Each row comes from the steps of one path. Every step used is in the known rows, and no mark comes twice. Write the path behind each row, first mark first.
Known rows:
kuro -> nadum -> ninom -> bepivin -> galete: -274, 121, -242, 114, -108, -5, -182, -118, 135, 24, -69, 39, -7, -160, 227, -235, 117, -78, 228, 369, -253, -3, -36, -111, 308
ninom -> bepivin -> kuro -> nadum: -369, 122, -75, -51, 8, -59, -70, -227, 55, 127, -33, 180, -82, -158, 120, -333, 156, -229, 33, 146, -227, 41, -255, -266, 0
nade -> nadum -> kuro -> bepivin -> pegor -> kuga -> galete: -358, -120, -128, -504, 179, -168, 23, 11, -100, -19, -116, -501, 108, -453, 396, -290, -198, -261, 343, -35, -187, -100, -254, 22, -1
pegor -> kuga -> galete -> bepivin: 81, 197, -11, -176, -76, -185, 13, 20, -95, -90, 24, -44, -8, -122, 306, -195, 35, -76, 171, -100, -49, 71, -125, 120, 15
ninom -> nadum -> kuro -> bepivin -> pegor -> kuga: -282, -137, 75, -217, 78, -242, -26, -36, -174, 183, -203, -174, 146, -441, 109, -329, -276, -337, 96, 208, 20, -12, -60, -39, -28
galete -> bepivin -> ninom -> nadum: 128, 277, -38, 136, 71, -69, -33, 5, -102, 112, 72, -2, 49, -121, 54, -111, 65, -268, -68, 297, 45, 275, -36, -18, 184
pegor -> kuga -> galete -> bepivin -> ninom -> nadum: 45, 264, -41, -133, 20, -139, -13, 51, -170, 35, 93, 84, 80, -225, 307, -88, 54, -249, 156, 134, 23, 377, -278, 91, 121
nade -> bepivin -> pegor -> kuga: 48, -88, 113, -139, 208, -127, -106, -13, -233, -22, 26, -275, 119, -116, 23, -201, -154, -80, 39, -52, 9, -121, -38, 177, -78
rosip -> feduk: 81, 80, -54, -9, -160, -6, 3, 29, -34, 56, -26, -19, -37, -154, 1, 102, -32, 85, -2, 48, 16, -65, -138, -52, 60
nadum -> ninom -> bepivin -> pegor: -168, 107, 93, -21, 194, -181, -116, -68, 159, 119, -26, 157, 144, -118, 17, -119, -194, 38, 192, 287, 15, -226, 82, 39, 277
kuro -> bepivin -> pegor -> kuga -> galete: -188, -100, -76, -306, -41, -213, 17, -29, 19, -41, -154, -93, 187, -379, 234, -208, -88, -59, 333, -19, -73, -10, -104, 102, 1
nadum -> ninom -> bepivin: -74, 139, 73, -17, 27, -124, -102, 26, 123, 94, 24, 217, 101, -33, 87, -44, -94, -14, 152, 230, 38, -111, -41, -49, 248
kuga -> galete: -78, 28, -52, -113, -29, -5, 41, 44, 132, -61, 71, 81, 53, -15, 87, 104, 9, 50, 231, 23, -102, 103, -123, -36, 20
rosip -> ninom -> bepivin: -11, 123, 91, 75, 58, 10, -187, -124, 99, 142, 48, 158, -54, -162, 180, 10, -110, -58, 112, 270, 139, -73, -237, -97, 251
pegor -> kuga -> galete -> bepivin -> kuro -> nadum -> ninom: -303, 272, -149, -154, -15, -244, 98, -44, -69, -71, -110, -104, 109, -185, 523, -614, 63, -317, 295, 87, -265, 93, -223, -26, -19
pegor -> kuga: -15, -64, 56, -165, -17, -66, -23, 49, -164, -15, -46, 40, -19, -89, 148, -109, -39, -22, -30, -160, 92, -2, -151, 132, -58
bepivin -> pegor -> kuga -> galete: -171, -62, 1, -263, 87, -142, -13, -11, -8, -57, -45, 57, 93, -174, 166, -58, -123, 70, 267, -51, -12, -17, -146, 190, -22
kuga -> galete -> bepivin -> ninom -> nadum: 33, 326, -94, 6, 46, -72, 22, 19, 10, 48, 128, 50, 90, -123, 159, -21, 79, -215, 167, 315, -68, 378, -161, -46, 184
pegor -> kuga -> galete -> bepivin -> ninom -> nadum -> kuro: -50, 175, -28, -286, 65, -55, -25, 29, -202, 61, 88, -40, -34, -328, 366, -163, -112, -404, 108, 164, -1, 321, -284, 31, 42
bepivin -> galete: -87, -6, -156, 58, -93, 100, -128, -82, -79, -63, 17, -85, -34, -97, 88, 36, 65, 79, -7, 227, -143, 132, 122, 89, 51
galete -> bepivin -> kuro -> nadum: -165, 272, -141, 94, -37, -103, 48, -209, -77, 20, -109, -169, -73, -152, 211, -546, 204, -342, -61, 91, -295, 73, -38, -149, -86
pegor -> kuga -> galete: -64, -29, -9, -262, -33, -43, 15, 77, -46, -79, 29, 90, 51, -97, 223, 21, -31, 33, 239, -135, -17, 100, -245, 98, -52
bepivin -> ninom -> nadum: -37, 72, -42, -6, 105, 44, -23, 40, -64, 112, 85, 129, 60, -96, -15, 99, 27, -183, 31, 278, 70, 322, -129, -34, 107
kuga -> galete -> bepivin -> kuro -> nadum: -247, 290, -234, 5, -27, -144, 99, -174, 52, -59, -30, -82, -27, -138, 289, -427, 216, -280, 177, 127, -367, 143, -175, -207, -74

Which path is each row?
-140, -12, -28, -120, 141, 111, -37, -2, -110, 149, 68, 18, -42, -199, 75, 27, -113, -331, -24, 288, 57, 269, -164, -107, 37  bepivin -> ninom -> nadum -> kuro
-335, 31, -159, 4, -7, 9, 35, -150, -20, 35, -79, -36, -45, -148, 152, -333, 186, -226, 8, 68, -227, 99, -107, -190, -125  bepivin -> kuro -> nadum
45, 201, -20, -13, 117, -22, -37, -55, -180, 140, 57, -105, -65, -207, 137, -176, -49, -431, -140, 342, 8, 218, -38, -58, 94  galete -> bepivin -> ninom -> nadum -> kuro
-77, -108, -219, -232, -3, 191, -28, -96, -72, -14, -62, -262, 5, -415, 270, -181, -39, -360, -7, 99, -4, 78, -117, -81, 5  nadum -> kuro -> bepivin -> ninom
-241, -43, -115, 88, -57, 65, -175, -92, -72, 188, -92, -280, 53, -474, 285, -180, -138, -352, 155, 720, -107, 230, -73, -201, 181  rosip -> ninom -> nadum -> kuro -> bepivin -> galete
-186, -52, -28, -89, -25, -128, 47, 2, -27, 170, -109, -143, 109, -240, -7, -188, -122, -360, 61, 309, -66, 116, -54, -264, -11  ninom -> nadum -> kuro -> bepivin
-150, -21, 19, 56, 18, -5, -47, -34, 11, 253, -105, -274, 86, -364, 189, -210, -226, -444, 126, 499, 55, 88, -174, -318, 138  rosip -> ninom -> nadum -> kuro -> bepivin
-167, -24, 68, -30, 64, -74, 21, 34, -54, 162, 10, 35, -36, -86, -55, 3, -164, -244, -10, 266, -9, 105, -36, -188, -28  ninom -> nadum -> kuro
-63, 33, -119, -36, -16, -26, 15, 24, -28, 130, -31, -19, 192, -264, 29, -87, 69, -282, 68, 310, 14, 303, -161, -132, 146  kuro -> bepivin -> ninom -> nadum
100, 49, 1, 13, 169, 61, -62, 89, -148, 76, 206, -83, 167, -44, -60, 59, 23, -262, 11, 307, 5, 278, -149, -103, 61  nade -> bepivin -> ninom -> nadum
12, 227, -50, 3, 108, -186, -6, -99, 88, -39, 1, -124, 58, -102, 100, -179, -41, 19, 196, 161, -162, -55, 99, 93, 89  kuga -> galete -> bepivin -> pegor
-303, -171, -66, -436, -6, -130, -8, -74, -37, -8, -149, -249, 105, -469, 308, -312, -228, -194, 288, 8, -110, -80, -159, 42, -83  nadum -> kuro -> bepivin -> pegor -> kuga -> galete
-201, 299, -143, 138, 9, -160, 73, -102, -21, 15, -142, -169, 62, -81, 302, -628, 101, -362, 67, 227, -249, -13, 36, -139, 37  galete -> bepivin -> kuro -> nadum -> ninom
-294, 62, -18, -99, 87, -239, -109, -100, 19, 93, -196, 111, 54, -237, 232, -440, -97, -135, 224, 46, -46, -264, -184, 38, 208  kuro -> nadum -> ninom -> bepivin -> pegor -> kuga
-275, 125, -91, 56, 108, -184, -102, -140, 192, 98, -149, 106, 65, -135, 88, -338, -51, -110, 269, 249, -126, -258, -35, -90, 272  kuro -> nadum -> ninom -> bepivin -> pegor
91, 241, -76, -14, -55, -119, 34, -11, 67, -76, 64, -45, 33, -19, 145, -108, 54, -51, 157, 58, -153, 54, -15, -17, 84  kuga -> galete -> bepivin
-365, -130, -26, -330, 50, -257, 22, -11, -39, 147, -138, -86, 175, -433, 174, -239, -251, -283, 330, 243, -87, 92, -172, -73, -8  ninom -> nadum -> kuro -> bepivin -> pegor -> kuga -> galete
201, 230, -106, 30, 33, 18, -39, -99, -112, -29, 47, -142, -30, -133, 192, -182, 108, -174, -114, 67, 36, 110, 16, 120, 125  galete -> bepivin -> ninom
-182, 156, -88, 56, -30, -89, -63, -21, 180, 68, -96, 147, 33, -53, 146, -268, 37, -169, 185, 168, -116, -167, -163, -190, 238  kuro -> nadum -> ninom -> bepivin
-44, 235, -96, -124, 61, -15, 3, -17, -49, 82, 142, -66, -14, -230, 238, -76, -65, -382, 103, 348, -106, 308, -177, -128, 95  kuga -> galete -> bepivin -> ninom -> nadum -> kuro
-47, 232, 20, 42, 62, -153, -11, -125, -132, 33, 22, -98, 4, -109, 151, -341, 65, -172, -126, 173, -129, 86, 83, 1, -62  galete -> bepivin -> kuro
-375, 88, -79, -203, 66, -245, -62, -60, 156, 22, -112, 178, 85, -223, 317, -325, -108, -87, 490, 94, -132, -169, -313, 11, 217  kuro -> nadum -> ninom -> bepivin -> pegor -> kuga -> galete
-176, -74, -150, -260, 80, -40, 33, 38, -74, 24, -90, -566, 33, -290, 206, -207, -53, -327, 75, 34, -182, -75, -125, -174, 25  nade -> nadum -> kuro -> bepivin
-270, 161, 108, -76, 100, -161, -67, -41, 60, 141, 57, 220, 128, -118, 151, -182, -70, -85, 149, 348, -31, 20, -59, -100, 113  nadum -> ninom -> bepivin -> kuro
116, 202, -135, -240, -14, -9, -16, -34, -168, -118, 75, -64, 10, -249, 420, -164, 58, -164, 127, -81, 3, 219, -242, 217, 68  pegor -> kuga -> galete -> bepivin -> ninom
25, -19, -202, -129, -46, 116, -2, -55, -11, -10, -42, -144, 128, -330, 156, -120, 101, -207, 60, 63, 38, 127, -108, 11, 85  kuro -> bepivin -> ninom
-218, 64, -88, 22, 132, -51, 40, -9, -52, -24, 17, -324, 144, -35, 161, -441, 47, -367, 158, 245, -265, -6, -112, -228, -76  nade -> bepivin -> kuro -> nadum -> ninom
-366, 69, -137, 24, 56, -67, 74, -41, 35, 8, -137, -63, 111, -63, 237, -436, 56, -247, 158, 210, -183, 9, -85, -172, -8  bepivin -> kuro -> nadum -> ninom
